Every row comes from one small tree of marks. The marks that hang from a mark follow it in brackets, in the order of their numbers. Every link used is in the known rows. Which tree was each row made from?
In the rows, 128 means zero.
Known rows:
k564{k456{k106}}: [130 131 158  92 104 130 128 117  78  71  87 122  80 134 103 107 126 113
 145 162 124 127 134 109 110 164 150  96 131  99 115 176 152 161 123 100
 130  85  87 134 153 144 124  99 128 111 163 159 127 116 126 129 116  91]
k751{k456{k564 k975{k16} k987}}: [ 93 100 115 137  80 163  60 113  65 127 105 126 114 106  75 185 117 141
 114 160 111 118 117 114 149 112 117 109 110 149 139 185 139 133 139 122
 155 133 136 171 118 170 133 116 168 139 115 115 143 125 127 130 161 122]
k106{k257}: [108 131 133 136  74 143 104 120 102  82 116 126 111 132 103  98 136 111
 133 194 130 134 148 129  84 150 156 107  99 112 109 169 160 128 139  80
 115  91 127 112 119 149 125 105 140 110 142 178 131 128 115 165 127 101]
k257{k106 k456{k564 k987}}: [125  81 181  91 137 154  92 147 118  90 105  85 104 121  96 166 140 130
 131 162 108 169 101 120 155 174 129  95 110 112  58 193 114 148 137 148
 156 127  69 141 146 168 120 145 169 143 165 177 131 146 109 108 143  93]
k16{k440{k529{k503}} k975}: [172 143 164 155  79 176 163 111 116  85 158 101 107 115 108  87 125 150
 129 147 141 124 111 125 108 120 131 102 186 117  63 134 166  51 156  83
 156 108 111 105 150  62 146  91 148 124 111 159 101  80 107 105 103 102]
k564{k456{k751}}: [126 127 157 112 109 140 119 118  88  94 102 115  82 116  94 102 125 131
 148 149 123 132 154  93 101 132 151  95 115 110  77 178 148 160 134 102
 135  80  87 124 134 115 115 111 145 109 134 150 129 115 121 149 135 101]
k257{k106 k456{k975 k987}}: [109 106 171 102 114 135 111 149  92 101 110  89  88 144  73 152 144 124
 136 140  95 177 101 124 140 146 115  92 108 130  20 203 121 122 136 123
 135 119  49 147 153 164 138 141 169 132 155 181 123 154 138  90 164 106]
k106{k257{k456{k564 k751 k975}}}: [ 85 102 145 145 106 123 102 132 122 128 123 132 100 100  86 134 170 105
 146 178 101 144 106 108 106 163 136 115 109 133  82 176 137 158 132 141
 150 107  99 126 128 178  91 142 161 116 122 170 113 127 109 150 144 128]
k987{k456{k257 k751}}: [119 135 156 126 117 146 128  87 100 115 125 107 110 128 122 100 140 136
 150 131 105 128 146  77  77 101 153 132 130 157 102 166 150 121 143 104
 156  87 104 102 149 190 120 132 143  83 157 144 126 155  96 142 151 144]
k257{k106 k456{k975}}: [122 118 187  99  97 132 127 141 112  94 105  93  76 147  76 133 140 111
 142 143 110 187 106 127 133 156 133 102 119 129   4 185 144 125 145 124
 142 106  49 147 147 161 120 139 170 119 150 193 104 155 141 103 147 103]
k456{k975 k987}: [ 91 133 112 146 100 139 112 111  48 115 131 116 105 142  85 132 140 140
 129 148  95 138 123 123 100 100 133  87 106 140 117 185 131 104 132  83
 116 114 102 138 141 159 139 126 153 129 143 128 153 145 131 123 162 120]
k440{k16{k975{k456}} k529{k503}}: [167 166 166 122  93 186 160 127 107  96 130  94  71 149 105 110 112 138
 159 143 147 149 120  87  50  98  68 108 174 128  64 131 169  66 146  75
 165  98 138  99 121 102 112 113 153 118 103 155  95 105 128 136 111 116]
k975{k16 k456{k564 k751}}: [114  94 139 134 144 166  88 112 123 116  85 114  90 120  75 189 141 127
 132 146 147 138 118  94 105  85 114 118 152 158 173 159 144 135 146 127
 132 116 165 154 100 157 108 128 153 125 114 108 128 135 121 132 126 148]
k440{k16}: [149 158 135 134  77 124 143 121  92 102 125  97  95 140 116  97 115 127
 166 173 142 149 144 106  73 119 138  87 138 138  57 173 143 117 137  59
 141  85 130 118 117 164 119 131 147 118 153 149 111 136 129 166 152  96]
k16{k975}: [156 117 156 131  88 174 107 107 113  84 141  88 111 130 101 107 115 140
 138 165 122 122 145 111 117 131 161 119 145 119  97 149 160  86 155  77
 134  93 117 111 131 106 148  90 147 131 134 158 137  92 123 129  93  86]
k975{k456{k257}}: [114 143 128 122 107 183 107  95 120  96  96 105  96 146 102 139 140 147
 130 138 133 141 123  92 101  99 127 123 159 111 154 156 150 139 138  93
 136 109 124 129 108 147 107 108 139 109 140 175 141 158  99 126 124 136]
k257{k106 k456{k987}}: [130  94 179  90 118 152 105 138 105  86 106  78  93 147  91 145 129 126
 129 151 113 175 120 123 144 160 124  96 111 114  30 197 130 133 136 124
 142 118  57 132 144 154 140 129 167 138 171 195 125 150 123 107 154  91]
k751{k456{k564}}: [127 111 138 117  67 166  82 106 100  98 110 129 115 109  96 147 106 136
 132 169 128 126 146 108 141 144 154 129 105 119 124 178 170 158 151 105
 167 117 124 146 112 136 116 102 153 132 128 143 127 125 106 166 125  97]
k564{k456{k975{k16} k987}}: [ 88 121 144 112 105 150  82 128  40  92  97  98  83 123  78 129 129 134
 124 155 122 136 120 115 110 114 124  78 112 125  91 180 132 127 136 104
 110  93 112 160 147 151 148 108 150 102 140 143 144 122 145  93 170 107]
k106{k257{k456}}: [104 120 152 129  78 144  97 134 113  84 113 106  99 131 103 108 149  98
 133 196 130 145 133 117 112 167 141 116 111 106  65 176 164 140 133 106
 132  91  99 116 125 163 107 113 149 110 146 210 105 137 114 152 144 101]
k257{k456{k106 k564 k975 k987}}: [ 99  85 144 120 137 121 117 129  83 125 108 118 100 109  89 175 167 113
 140 156  84 139  74 111 140 169 119 103 138 132 114 190 120 151 111 145
 161 131  73 147 159 199 106 141 144 145 160 150 125 137 113 117 145 121]
k16{k440}: [147 146 135 152  85 138 142 113 107  83 135 112 112 123 115  91 133 141
 136 164 142 141 133 128 113 121 166  87 143 116  80 175 146 102 149  69
 122 101 106 124 136 116 136 102 141 123 151 159 112 133 102 129 143  98]
k257{k106 k456}: [139 107 195  86  95 147 120 148 125  76 102  86  86 149  94 128 128 111
 141 153 122 187 127 121 138 166 145 103 121 117  12 184 153 131 147 117
 142 102  55 133 141 148 125 126 167 124 164 204 105 150 129 117 139  88]
k751{k456{k564 k987}}: [121 101 121 118  85 171  72 108  85 104 112 116 125 106  95 158 108 148
 120 170 112 113 137 102 149 135 135 116  95 121 144 187 145 149 139 108
 161 134 125 145 116 143 131 108 161 151 134 135 147 122 102 154 139 101]
k975{k456{k751}}: [132 130 140 129 125 162 122 108 125 104 102 117  85 152  87 144 135 137
 147 130 131 144 142  82  88  94 123 122 138 128 137 169 151 134 145  89
 120 105 111 122 109 124 108 118 151 123 124 151 126 138 119 153 118 136]
k106{k257{k456{k751 k987}}}: [ 98 105 145 141 113 136  92 135 110 113 116 107 101 122  94 130 157 113
 132 177 112 128 128 109 117 158 128 112 101 108  81 188 136 153 125 122
 137 111  91 111 126 164 112 124 161 122 148 187 120 123 107 155 155 113]
k529{k503}: [118 139 141 129  87 163 114  85  64  84 122 146  88 147  89 121 113 125
 153 147 123 150 166 132  89 111 153 102 112 135 109 161 160  95 135  67
 152 115 111 110 116 101 130 102 126 131 114 154 107 102 118 170 132 126]
k16{k440{k529{k503}}}: [143 161 145 148  84 147 175 116  89  89 137 137 100 128 109  88 129 133
 135 153 149 147 130 130  86 107 140  87 156 114  65 157 164  84 141  76
 158 103 100 115 142  97 127 107 140 111 124 153  92 131 103 128 138 118]
k751{k456{k106 k257}}: [124 131 122 122  74 146 114  87 109 113  87 139 110 125 113 162 125 132
 128 144 110  94 135  98 140 155 131 140 149 105 142 179 150 173 125 117
 176 128 108 129 124 173 122 101 139 124 145 143 130 113 104 144 127 118]
k564{k456{k106{k257} k751 k975}}: [100 134 136 122 122  92 135 130  94 119  99 149  72 116  84 119 158 110
 149 144  93 118 116  97  90 161 129 103 114 113 109 186 127 177 116 131
 119  98  82 130 149 165 111 132 143 108 126 136 129  87 133 132 132 123]

Write each row's tree:
[116 101 123 130 161 169  93 111 115 122 108 115 100 124  85 178 147 155
 134 138 113 137 118  83 102 102 112 113 129 121 183 179 117 149 133 113
 136 125 125 130 111 148 109 134 158 144 131 123 153 139  98 140 121 140]
k975{k456{k564 k751 k987}}
[134 137 150 142  86 139 156 131  86  92 105 101 102 122  98 125 128 115
 117 167 171 141 126 138 102  96 143  84 168 133  70 151 172  87 154  91
 131  91 137 142 133 136 145 109 147  99 143 129 105 143 127 103 146 110]
k975{k16{k440{k529}}}
[ 74  96 102 158 154 118  99 110  69 162 119 136 109  91  65 206 158 139
 135 141  86 119 105 114 103  90 116  89 116 179 150 188  94 124 133 142
 144 131 134 160 129 195 133 158 166 137 113  61 155 123 125 115 159 151]
k456{k564 k751 k975{k16} k987}
[117 144 133 152 113  90 183 120  81 125  98 136  90 129  90 150 155  99
 129 147 129 131  94 130 103 119 120  89 178 147 109 167 148 102 131 111
 125 117 107 153 159 183 135 129 133 117 146 103 107 129 146  94 143 133]
k456{k106 k975{k16{k440{k529}}}}
[109 106 108 116 115 147  89  87 102 126  91 135 128 101 110 196 134 155
 120 155  91  81 104 102 157 160 122 131 135 105 194 189 116 186 114 144
 186 153 122 140 128 191 119 116 141 145 151 116 160 114  88 136 131 119]
k751{k456{k106 k257 k564 k987}}
[110 119 130 110 126 185 100  92 123  99  97 114 105 120 103 156 147 151
 134 148 131 138 104  92 102 114 130 125 153 115 179 156 134 150 129 113
 154 116 144 138 108 161  93 123 141 116 132 153 149 158  88 122 106 138]
k975{k456{k257 k564}}
[ 97 127 108 137 135 100 141 105  51 126 115 133 102 143  87 165 151 124
 136 139  76 123 110 122 108 130 123  91 131 135 162 193 113 125 116  99
 120 129  90 140 156 186 138 130 135 141 162 113 147 126 137 118 144 126]
k456{k106 k975 k987}
[ 84 136  90 161 164  83 158  81  94 181 111 157 110 118  89 203 187 146
 143 103  55  91  89  94  98 118 112 110 150 137 173 193  73 160  99 142
 155 149  85 122 150 216 123 160 145 132 151  75 162 111 111 113 150 168]
k456{k106 k257 k751 k975 k987}
[121 123 138 138 124 175 120 138  98  93  96  89  95 143  91 155 139 140
 102 150 171 136 100 109 112  76  86  93 174 119 114 161 154  87 150  98
 111 117 145 159 125 133 146 108 154 114 142 139 124 151 122  78 154 132]
k975{k16{k440{k529}} k456{k987}}
[121 117 151 126 160 121 142  74 113 127 113 135 112 107 125 132 161 126
 157 142  80 110 106  82  92 137 147 136 150 158 163 167 128 157 122 145
 173 106 108 109 166 225 103 154 130 105 162 109 137 140  79 143 135 154]
k987{k456{k106 k257 k564 k751}}
[102 129  97 150 145 135 113  84  95 148 126 118 120 111 102 170 153 162
 138 122  93 104 132  95  91 101 132 107 131 126 144 187  95 150 118 116
 166 132 111 109 125 177 130 137 152 121 147 108 169 128  88 130 155 140]
k456{k257 k751 k987}
[159 114 153 132 118 184 105 104 144 103 131  85  97 143  87 131 129 151
 140 133 122 115 133  83 114 109 120 132 161 122 129 150 155  96 157  92
 125 107 119 109 120  95 132  98 155 135 117 156 138  86 124 128  84 117]
k16{k975{k456{k751}}}
[111 117 161 109 118 168 106  84  92  90 121 109 120 111 130  99 136 134
 145 161 109 139 119  95  96 119 165 125 127 152 134 154 149 127 137 111
 168  85 132 120 154 203 112 131 133  88 159 149 133 173  81 135 136 132]
k987{k456{k257 k564}}
[108 143 136 155  85 123 153 126  75 116 118 115  96 120  82 126 142 113
 124 150 141 145 114 132  94  92 133  85 155 154  71 162 159  82 149  92
 121  99 124 154 143 152 134 117 154 102 126 124 109 151 143  84 157 125]
k456{k975{k16{k440{k529}}}}
[175 160 164 128  77 150 180 141 112 101 136  72  96 131 118  90 113 131
 156 172 147 140 124  90  59 119 103  91 173 123  37 136 175  83 150  76
 159  71 133 101 139 133 119 126 163 110 142 143 107 130 133 123 113  86]
k440{k16{k975} k529}
[102 141 116 131  51 151  96  94  94 126 106 132 111 116  92 143 122 147
 124 135 107 118 132  98 131 117 134 131 127 123 101 179 154 150 140 107
 166 122 111 142 119 160 117 108 160 112 123 150 132 128 119 132 154 126]
k751{k456{k257 k975}}
[120 118 122 130 147 166 108 113 106 117 106 102  94 154  83 161 142 147
 134 121 120 131 140  84  95  91 106 114 131 119 150 184 133 136 140  90
 115 119 112 119 112 126 124 118 155 137 137 142 146 133 113 142 133 135]
k975{k456{k751 k987}}
[119 117 144  95 137 180  97 103 143  89  92 118 105 126  97 164 143 155
 135 140 123 149  99 101 113 126 127 119 142 116 160 161 125 150 137 128
 149 122 128 140 116 166  97 136 146 118 135 154 154 157  91 110 101 133]
k975{k456{k257{k106} k564}}
[102 133 151 144 128 101 143 104  90 128 122 135  94 143 105 107 160  96
 157 140  77 121 119  86  77 134 129 127 114 169 126 179 151 127 132 113
 123  91  90 112 164 209 118 142 145 107 150 129 109 129 127 150 149 152]
k987{k456{k106{k257} k751 k975}}
[ 85 107 114 140 125 139 106 109  57 120 133 130 118 104  85 154 142 145
 136 163  86 134 103 123 103 116 140  85  98 141 152 181 110 125 128 107
 138 124 120 153 142 171 124 141 153 144 133 107 163 147 118 124 148 122]
k456{k564 k975 k987}
[177 140 163 144  96 202 144 114 136  84 147  92  93 133 101 100 130 157
 125 136 149 133 100  96 110 104 101 113 202 107  84 134 172  50 162  83
 143 110 119 114 138  50 135  84 150 128 103 175 104  92 108  95  92 122]
k16{k440{k529{k503}} k975{k456}}
[123 138 117 142 152  87 172  81 119 152  98 152 107 115 108 173 164 126
 155 116  93  92 124  95  96 138 143 128 168 129 155 178 110 175 111 131
 171 124  94 103 135 195 109 145 133 120 157  99 144 109  97 143 110 145]
k456{k106 k257 k751}
[125 119 112 138 167  96 154 102  90 143 109 139 107 136  95 180 150 130
 147 133  85  99 132  98 103 133 128 105 125 127 158 200 108 152 116 110
 135 137  82 106 144 170 138 140 141 161 162  93 144 104 116 151 133 128]
k456{k106 k751 k987}
[102 107 121 175 128 106 135 110 105 154 131 144 110  78  75 169 158 134
 150 143 110 132  97 118 108 100 139  94 143 183 113 170 108 116 141 138
 144 123 132 162 130 171 117 157 161 124 108  77 122 120 120 117 158 145]
k456{k564 k751 k975{k16{k440}}}
[126 140 141 122 135 118 144 102 135 131 108 130 104 117  96 158 146 147
 152 114 104 131 140 102  97 122 152 115 134 123  93 177 107 156 135 130
 164 118  89 112 122 166 124 154 161 110 143 123 149 134 104 128 126 133]
k456{k257{k106} k751}
[156 116 154 125 127 181 113 102 164 110 122  89 100 135  90 149 138 167
 137 118 111 114 119  81 119 119 116 134 178 121 127 153 131 109 156 116
 139 116 125 114 120 122 129 113 160 126 117 157 151  90 113 104  77 126]
k16{k975{k456{k257{k106} k751}}}
[170 164 168 128  79 159 170 122  96 102 138 103  84 136 106  93 111 133
 164 157 141 145 132 102  50 108  93  94 167 132  36 131 168  66 147  74
 176  92 134  95 134 108 122 119 150 119 116 140  92  98 131 142 117 102]
k440{k16{k975} k529{k503}}
[107 111 155 137  95 134 102 136 123 109 115 114  96 124  95 118 154 103
 138 176 116 143 134 110 109 161 138 122 112 110  59 179 157 154 132 122
 140 101  92 112 120 164 106 120 158 111 138 189 106 123 110 162 145 114]
k106{k257{k456{k751}}}
[ 99 124 108 163 138  96 140 113  60 131 113 130 108 131  87 176 161 117
 119 143 108 111  83 136 127 122 110  87 159 152 141 194 106 103 119 110
 108 144 109 158 159 184 154 122 141 143 155  98 135 108 143  96 167 135]
k456{k106 k975{k16{k440}} k987}
[ 99  98 135 123 143 152  87 118 128  94  68 128  97 133  86 194 153  99
 120 177 142 129  95 115 113 143 106 124 155 136 199 156 146 147 131 136
 118 128 170 157 113 192 112 122 132 129 134 138 131 121 117 134 110 142]
k975{k16 k456{k106{k257} k564}}
[116 103 128 104 102 165  66 105 116 109 101 121 131 102  98 181 121 166
 119 149 104 107 117 107 152 148 129 119 109 103 140 192 111 169 135 139
 183 143 116 146 121 170 132 130 168 133 135 136 166 128  94 125 137 111]
k751{k456{k257{k106} k564 k987}}
[104  87 128 120 166 165  83 110  93 103  68 112  97 139  88 217 144 124
 116 158 131 123  92 107 124 114  96 114 161 134 214 173 126 142 128 129
 118 140 159 166 123 185 132 121 135 146 144 112 147 128 119 112 120 138]
k975{k16 k456{k106 k564 k987}}
[110 103 148 103 139 185  80 103 133  95  68 102 100 126  84 198 139 140
 122 148 148 150  93 117 119 109 109 118 166 138 163 153 121 136 144 144
 139 126 167 165 107 187 120 134 154 107 128 136 153 147 112  96 122 143]
k975{k16 k456{k257{k106} k564}}
[ 88 111 137 130 123 131  97 126  51 125 101 108  84 113  69 146 138 136
 131 136 108 128 127 102 103 104 119  86 108 136  87 188 114 137 133 124
 121 102 106 153 141 148 140 121 159 105 126 118 145 111 141 109 168 124]
k564{k456{k751 k975{k16} k987}}
[102 134 151 127 100 115 131 104  77  98 114 129  99 154 113  88 152  93
 145 159  90 133 113  98  82 140 139 119 112 158 120 175 162 110 134  96
 112  83  96 119 170 207 120 130 129 102 161 155 112 141 126 142 145 137]
k987{k456{k106{k257} k975}}
